(in the rows, 128 means zero)
Known rows, with every way that one mark hangs from another
gozi(kupa(zututa)): [128 108 121 134 123 125 144 121 122 124 125 123 165 147 124 101 141 131
 111 126 117 139 132 131 104 131 127 149 138 153 114 132 124 133 137 111
 144 140 145 130 137]
gipu(zodad): [127 128 152 119 130 126 135 124 113 127 141 134 131 124 124 124 117 117
 123  99 124 119 115 125 140 137 129  97 115 139 131 115 125 121 116 129
 128 146 130 116 125]
tiras(firoz(kupa)): [114 110 142 132 147 114 141 124 149 141 126  92 137 115 131 151 150 131
 123 102 147 118 127 122 127 119 138 154 126 121 117  99 125 107 113 124
 133 130 121 110 133]
ketu(tadi zodad(gipu rasi(rava))): [134 123 147 115 144 124 156 153 120 153 164 132  73 145  74 110  86 113
 145  86 142 178 134 123 129 130 123 122 125 118 123 123 124 133  76 117
 145 130 199 119 130]
kupo(firoz(kupa(zututa) tiras)): [111  93 127 123 137 132 148 133 132 131 123  77 125 135 152 154 143 137
 107  97 125 143 145 106 128 120 164 153 124 160 114  83 103 120 116  99
 134 136 126 118 156]
kupo(firoz(kupa(gozi notez zututa))): [120  82 150 125 147 134 141 124 132 127 138 107 129 165 155 123 143 112
  94 110 129 129 132 106 131 128 132 133 124 189 103 133  93 123 102 136
 141 111 107 123 170]
petaf(fazur zodad(gipu(gemu) rasi(kupa(gozi) rava))): [102 132 161 109 148 117 112 112 137 132 175 117 100 195  83  98 140  86
 106  85 133 147 141 120 118 125 117 101 120 165 103 108 140 132 117 134
 128 157 170 164 178]
gipu(gemu zodad(rasi(rava) rozer)): [133 123 152 123 108 111 139 129 103 124 160 163 107 147  91 138 103  81
 108  66 134 166 141 122 124 141 106  86 105 128 133  68 140 149  98 131
 140 145 165 118 129]
gipu(zodad(petaf)): [131 109 158 118 127 115 143 145 110 100 129 126 120 122 115 128 115  90
 129 100 123 124 122 123 131 129 114 104 118 153 109 114 135 123 123 136
 124 144 147 110 122]
kupop(zututa): [134 131 102 124 118 135 141 129 140 139 130 126 145 127 135 109 126 142
 118 128 117 145 138 128 148 120 120 125 121 135 117 123 124 122 149 121
 145 133 119 131 115]
rozer(zodad(petaf(fazur) rasi(kupa(zututa)))): [134 102 151 118 135 120 141 138 124  93 120 110 135 167  95  91 118  93
 122  94  95 132 143 111  73 116 109 107 136 177  81 125 149 131 119 127
 136 135 170 156 131]
divo(rava): [138 127 128 111 142 131 137 141 120 125 144 124 116 119 121 140 137 123
 134 124 132 149 118 136 134 128 115 124 125 138  99 132 122 131 141 128
 122 125 122 124 132]
dasek(digep kupa(gozi notez rasi(rava) zututa)): [155  90 106 119 139 148 150 117 115 108 148 136 152 230 157 135 138  92
 100 124 126 153 143 145 122 139  89 125 155 199 108 157 124 157 108 124
 145  95 155 120 185]
rasi(kupa): [131 132 144 133 128 117 131 111 140 140 130 111 128 129 132 124 132 119
 114 130 123 115 118 119 127 134 120 146 140 138 125 127 134 121 138 121
 133 138 138 129 146]
tadi(ketu(zodad(gipu petaf(fazur)))): [125 111 158 112 132 122 116 151 131 108 131 101  83 147 106 108 134 107
 120 127 108 129 141 131 125 114 111 131 126 165  99 121 137  93 127 116
 113 149 174 161 128]
gozi(kupa(firoz notez)): [132  82 152 130 136 119 132 130 146 122 156 122 144 162 125 127 148 116
 109 107 133 120 133 117 113 118 137 138 144 156 117 137 101 116 158 127
 135 119 148 109 140]
gozi(kupa(notez)): [135  90 144 121 127 123 131 119 137 116 156 126 143 153 122 122 133 105
 106 118 125 119 134 121 118 125 124 140 153 145 120 149 113 132 135 114
 143 118 148 125 145]
zututa(kupop): [128 135 132 116 129 128 123 137  96 120  98 115 122 126 130 142 120 112
 134 124 139 137 135 118 143 135 136 124 139 141 143 127 126 130 130 147
 124 122 122 116 120]
notez(beraf): [122 121 136 117 118 132 127 128 132 138 117 157 131 121 132 109  92 119
 142 120 125 147 124 135 135 128 129 130 132 128 122 143 118 106 137 133
 122 133 143 124 128]
firoz(kupa(notez rasi) tiras): [124  70 139 124 127 145 148 138 137 104 159  88 113 182 152 175 115  93
 112  89 127 128 144 109 122 116 150 133 165 110 110 119 120 146 107  94
 149 110 132 116 159]
gozi(kupa(firoz notez rasi(rava))): [146  82 135 141 155 126 138 138 140 123 161 122 129 191 143 137 152 105
 123  96 148 138 150 125  96 112 125 129 158 160  97 139  98 138 128 122
 145 121 176  92 142]
tadi(ketu(zodad(rasi(kupa(firoz(tiras)))))): [125 109 177 129 134 122 140 147 134 131 127  80 111 153  99 130 147 119
 109 107 117 124 131 118 126 123 141 124 146 134 129 111 128 100 119  88
 137 139 154 124 132]
tadi(ketu(zodad(rasi(kupa(notez zututa)) rozer))): [156  96 166 130 113 128 143 129 121 136 131 121 108 181 110  93 102 100
  85 112  90 140 128 126 125 137  92 118 145 143 112 127 126 120  86  96
 159 118 168 155 128]
firoz(kupa(notez rasi(rava) zututa) kupo): [142  85 123 121 149 138 160 118 116 143 150  94 109 205 175 151 116  99
 113  83 144 161 141 135 116 120 112 139 134 143  76 171 111 167 100 121
 164 129 145 120 152]
rozer(zodad(gipu(fovakig))): [121 137 145 116 136 119 125 126  99 119 146 121 125 125 139 107 117 117
 123 108 125 142 123 102 117 136 115  97 101 141 117 122 125 111 106 171
 111 116 169 137 121]
kupa(firoz(kupo) gozi rasi(rava(divo)) zututa(kupop)): [148 107 129 135 175 119 144 155  84 138  99  94 117 225 174 120 150 122
 130  94 170 177 133 134 126 146 121 119 132 174 109 141 102 129 111 185
 130 114 102  79 143]
firoz(kupa kupo tiras): [110 100 150 105 134 124 145 112 139 135 149  54 109 138 137 187 126 112
 110  86 139 137 134 117 145 128 164 163 128 102 126 133 134 124 140 102
 145 132 122 122 157]
ketu(zodad(petaf(fazur))): [119 102 151 106 134 124 144 136 139 106 134 120 115 141 106 115 115 111
 130 100 110 113 127 127 124 113 124 150 124 161 104 116 138 112 128 138
 134 128 151 140 134]
kupo(firoz(kupa tiras)): [108  99 143 121 138 122 135 130 148 128 137  71 112 117 143 174 146 125
 111  96 139 128 147 101 134 120 168 155 132 149 127  86 107 109 121 101
 129 130 129 111 156]
kupa(firoz(kupo) notez): [133  86 157 112 150 127 131 134 135 143 151 113 111 174 148 144 130 121
 115  95 140 134 129 128 134 113 135 119 111 134 121 160 101 125 152 146
 134 118 117 110 130]
dasek(kupa(gozi notez rasi)): [136  80 157 131 133 136 125 127 128  88 146 123 136 194 136 157 127  79
 101 119 128 112 134 123 119 142 115 118 157 155 120 166 128 134 108 128
 150  96 120 116 156]
firoz(kupa(notez rasi(rava) zututa) kupo tiras): [134  71 116 113 151 148 167 126 110 137 162  71 101 212 175 175 117  97
 106  74 134 168 146 128 128 115 141 141 139 122  86 150 109 168  97  95
 166 127 144 118 169]
gozi(kupa(firoz(tiras) notez(beraf))): [121  65 154 113 129 131 138 136 142 124 155 126 139 162 126 134 119 106
 116  93 123 141 131 120 125 111 157 142 150 140 123 132  92  99 163 112
 131 120 159 103 154]
gipu(fovakig gemu zodad(petaf(fazur) rasi(rava))): [ 98 109 143 104 123 110 144 151  85  94 136 129 130 150  95 116 128  52
 117  62 129 143 152 116 108 109 102  95 101 159  87  82 143 142 103 184
 102 148 176 111 142]
dasek(kupa): [125 117 138 129 120 118 123 119 134 116 125 111 134 131 120 173 131 116
 111 125 128 117 126 125 128 139 124 149 137 151 133 128 134 117 142 120
 135 128 144 128 134]
fazur(petaf(zodad(gipu rasi(kupa)))): [128 113 169 132 117  95 131 157 133 110 139 101 103 152  89  77 115  85
 128  99 133 139 139 105 116 123 106 122 141 133 100 128 144 128 126 115
 145 151 174 141 128]
zodad(petaf(fazur)): [124 102 130 115 132 125 123 145 142  97 122 117 117 142 110 123 130 102
 133 122 112 121 145 128 108 106 123 140 131 156  94 119 143 119 146 137
 115 130 151 140 137]
dasek(digep kupa(notez rasi)): [146  88 133 114 115 133 133 123 145  98 143 126 153 194 149 155 126 101
 111 111 131 130 158 136 116 130 102 132 171 167 130 143 132 145 134 107
 131 105 152 117 147]
gipu(fovakig zodad): [112 132 147 115 128 123 142 125  91 126 129 123 151 118 139 113 117 103
 113  97 121 120 112 116 145 135 120  97 103 133 119 113 122 115 100 177
 111 129 143 105 123]
petaf(fazur zodad(gipu rasi(kupa rava(divo)))): [131 137 136 122 156  97 107 124 147 145 158  90  85 187  97  99 133 123
 125  83 140 151 136 120 116 124 104 121 155 165  93  96 120 115 109 126
 117 155 202 168 155]
gipu(gemu): [104 124 142 121 107 121 132 128 120 123 134 148 134 136 129 133 133 116
 113 112 132 129 133 126 123 130 127 125 106 129 137 102 135 142 141 132
 122 140  98 124 135]

Rows
[123  71 167 103 159 142 135 134 125 126 168  93 109 194 137 153 141 102
  96 100 133 136 123 120 152 120 160 110 111 127 133 162 108 117 138 141
 138  97  93 105 170]
kupa(firoz(kupo tiras) gozi notez)
[141  83 144 135 142 123 142 129 136 129 154 127 108 198 161 128 102  83
 128  95 153 145 119 121 132 144 102 139 173 150  84 149  98 114  93 146
 135  95 140 106 181]
firoz(kupa(gozi notez(beraf) rasi(rava(divo))))
[127  75 134 128 118 147 155 132 129 123 123 139 139 190 167 113  83  97
 125  92 121 152 134 127 111 121 118 128 154 140  79 152 105 138 112 121
 148 124 139 124 143]
firoz(kupa(notez(beraf) rasi zututa))
[168 104 121 138 124 100 122 158 114 103 147 126  54 143  80 132 102  70
 138 110 139 208 168 114 104 121  83 129 141 132  98  95 148 136 106 134
 128 126 250 142 128]
zodad(gipu petaf rasi(rava) rozer)
[123 107 163 119 145 116 138 118 146 152 140  70 115 151 141 156 145 126
 109 100 130 132 124 118 135 121 157 153 120 126 132 124 125 107 163 117
 134 141 128 105 150]
rasi(kupa(firoz(kupo tiras)))
[132  77 151 116 157 143 146 131 110 137 141 122 133 211 149 106 138 114
  97 110 126 147 117 134 134 124 130 106  97 156 111 178 102 129 133 164
 143 108  90 115 157]
kupa(firoz(kupo) gozi notez zututa)
[114  61 167 114 143 141 136 139 146 112 146 101 115 168 160 147 114  88
 115  87 135 138 153 104 132 122 159 127 152 154 110 134  95 110  96 114
 136 104 119  97 175]
kupo(firoz(kupa(gozi notez(beraf) rasi) tiras))
[139  97 160 122 107 103 145 152  93  89 123 125 128 126  93 110  89  55
 116  77 115 153 143 107 117 133  94  96 121 126 104  93 147 118  87 177
 119 110 195 105 106]
gipu(fovakig zodad(petaf rasi rozer))
[133  98 123 144 125 131 146 132 124 109 118 122 170 172 140  96 136 123
 120 115 123 142 149 134  83 129 125 135 153 147 107 136 131 149 120 108
 149 138 144 117 127]
gozi(kupa(rasi zututa))
[116 104 174 127  85  85 134 149 122 109 144 117 109 157  95  74  98  56
 103  77 124 151 142  96 116 131  91 124 113 119 103  85 152 124 116 152
 137 129 180 133 125]
fazur(petaf(zodad(gipu(fovakig gemu) rasi(kupa) rozer)))
[129 110 166 122 126 120 140 151 122 109 118 110 106 131 116 120 133 105
 120 130 112 116 127 133 132 128 109 131 130 157 109 132 133 103 115 111
 129 130 144 130 117]
tadi(ketu(zodad(petaf)))
[129 121 174 126 125 104 120 113 122 125 149 109 114 165  95  85 102  74
  97  95 125 159 129 102 132 150 100 104 127 128 116 112 144 107  86 165
 134 105 194 141 142]
petaf(zodad(gipu(fovakig) rasi(kupa(gozi)) rozer))
[148  91 125 133 144 128 139 126 130 115 165 125 130 180 141 131 136  95
 119 107 141 136 150 129 100 122 114 133 166 149 101 152 110 154 106 108
 151 121 175 108 149]
gozi(kupa(notez rasi(rava)))
[128  72 142 123 129 131 145 132 129 134 128 150 159 178 137  91 116 119
 114 102 116 150 124 130 111 115 131 136 135 167  99 147  88 110 159 131
 138 129 157 116 140]
gozi(kupa(firoz notez(beraf) zututa))
[155  73 131 139 176 128 150 149 105 142 146 113 114 252 181 109 143 119
 113  91 152 166 124 136 120 131 105 109 127 168  87 158  86 141  97 168
 137 102 108  95 161]
kupa(firoz(kupo) gozi notez rasi(rava(divo)) zututa)
[119  91 160 117  94  93 114 142 130  94 134 113  97 161  86  97 108  45
  99  88 113 171 172  95  88 113  85 143 122 135  96  62 170 118 129 173
 100 133 217 148 143]
zodad(gipu(fovakig gemu) petaf(fazur) rasi(kupa) rozer)
[158 110 117 140 156 108 146 138  95 164 119 106 101 199 169 128 141 126
 109 107 143 153 104 111 141 134  97 148 152 194 100  99  75 121 126 159
 121 120 150 109 160]
rasi(kupa(firoz notez zututa(kupop)) rava(divo))
[128  81 184 133  96  97 155 149 113 103 128 146 126 167  92 111 105  64
  96  61 112 159 137 109  97 133 100 103 104 156 110  55 148 131 138 139
 133 155 157 107 124]
gipu(gemu zodad(petaf rasi(kupa(firoz zututa)) rozer))
[130  76 143 107 140 141 146 136 117 156 124 145 128 188 162 104  97 123
 121  92 121 169 121 141 132 108 132 117 105 149 100 174  86 118 153 150
 133 129 127 118 129]
kupa(firoz(kupo) notez(beraf) zututa)
[143 105 138 120 160 139 146 123  93 159 122 138 114 196 155 107 118  83
 112 118 129 160 106 119 152 133 114 127 132 196  97 156  83 111 129 169
 136 113 154 104 184]
rasi(kupa(firoz gozi notez(beraf) zututa(kupop)) rava)
[147  80 109 135 150 155 153 155 109 143 127 167 122 214 175 104 103 114
 140  94 129 180 135 143 109 104 115 102 131 162  75 146  77 139 114 142
 136 124 169 101 137]
kupa(firoz notez(beraf) rasi(rava) zututa)
[120  82 144 113 156 124 156 122 129 153 133  85 133 162 156 143 136 125
 101  85 140 138 126 130 133 112 130 147 111 127 101 141 110 129 106 125
 149 127 106 117 141]
tiras(firoz(kupa(notez zututa) kupo))
[102 134 155 111 118 116 127 125  93 115 150 136 128 131 140 112 120 107
 111  95 128 145 128 100 113 137 113  95  82 141 123  99 132 123 115 174
 104 127 143 132 125]
rozer(zodad(gipu(fovakig gemu)))
[106 119 163 112  92 113 139 117  96 123 146 156 144 129 132 121  99  82
  88  74 114 132 120 112 142 147 110 100  78 122 134  63 135 118 104 183
 116 122 132 104 124]
gipu(fovakig gemu zodad(rozer))
[108 130 142 103 144 131 102 119 145 129 155 115 107 164 113 103 123 130
 125  98 119 131 132 132 130 115 136 106 114 153 108 113 125 112 132 129
 122 150 161 170 135]
petaf(fazur zodad(gipu))
[137 107 114 154 146 122 155 131 122 128 132 103 128 198 159 122 139 116
 120 109 148 150 121 124 112 149 104 143 153 160  84 117 117 131  89 141
 142 115 126 114 171]
firoz(kupa(gozi rasi(rava(divo)) zututa))
[116  96 161 111 158 131 134 130 130 132 148  84 119 166 127 152 153 119
 111 105 139 139 123 126 147 128 169 124 104 122 142 143 123 105 148 140
 134 115  93 101 161]
kupa(firoz(kupo tiras) gozi)
[121  71 159 108 144 149 135 143 128 123 154 140 120 183 132 129 112  97
 116 110 120 141 115 120 152 117 157 107 127 133 124 147  95  93 137 145
 125  95 118 104 175]
kupa(firoz(tiras) gozi notez(beraf))
[123 103 201 109 141 107 154 143 149 165 155  97  86 158  83 103  93 116
 128  68 142 164 131 116 124 133 136 137 119 116 135 138 131 108 119 122
 146 141 169 105 122]
ketu(tadi zodad(gipu rasi(kupa(firoz(kupo)))))
[136  88 161 104 166 134 143 109 129 167 172 104  90 189 148 145 124  83
 107  98 137 154 111 125 159 123 139 139 123 150 107 168  92 100 137 138
 141 115 153 100 200]
rasi(kupa(firoz(kupo tiras) gozi notez(beraf)) rava)
[143  99 134 129 158 138 151 115 118 167 147 150 120 197 153  95 123  98
 107 121 121 156 100 128 139 126 110 130 124 185  83 156  86 109 127 155
 140 118 159 114 190]
rasi(kupa(firoz gozi notez(beraf) zututa) rava)
[160 110 151 131 125 105 127 157 115 112 140 113  56 146  83 123 114  82
 122 116 123 177 153 126 120 130  84 124 136 145 103 107 141 112  90 109
 133 133 230 147 118]
tadi(ketu(zodad(gipu petaf rasi(rava) rozer)))
[115 102 148 107 110 107 141 143  95  97 147 139 116 153  89 119 105  44
 105  55 116 156 156 113 109 119  94  99  96 146  91  58 148 134  96 184
 108 130 196 118 136]
gipu(fovakig gemu zodad(petaf(fazur) rasi(rava) rozer))
[163 104 151 137 123  91 138 161 119 118 127 109  74 155  93 122 116  98
 119 107 124 156 137 128 123 141  77 139 157 151 103  92 129 102  82 116
 130 111 193 135 117]
tadi(ketu(zodad(petaf rasi(rava(divo)) rozer)))
[112  86 185 113  94  99 134 159 127 111 150 142 101 174  99  68  82  56
 118  78 129 148 138 108 120 117  98 114 134 135  97 134 128 130 134 123
 139 150 162 137 140]
fazur(petaf(zodad(gipu(gemu) rasi(kupa(notez(beraf))))))
[111  90 144 106 141 139 156 112 118 131 144  64 128 172 137 153 132 107
  95 100 126 149 122 121 144 138 159 150 115 122 117 149 135 128 124 114
 155 123  95 126 182]
firoz(kupa(gozi zututa) kupo tiras)
[113  62 155  90 134 150 158 111 117 134 152  96 120 192 150 139  93  85
  95  88 117 160 118 124 156 130 151 140 124 126 103 176 111 121 123 121
 155 110 107 128 190]
firoz(kupa(gozi notez(beraf) zututa) kupo tiras)
[131  85 132 112 133 146 140 152  89 136  92 157 132 181 156 108  92 111
 129 103 124 167 123 124 140 115 135 109 126 170 112 143  79 116 147 164
 124 117 130 110 127]
kupa(firoz notez(beraf) zututa(kupop))
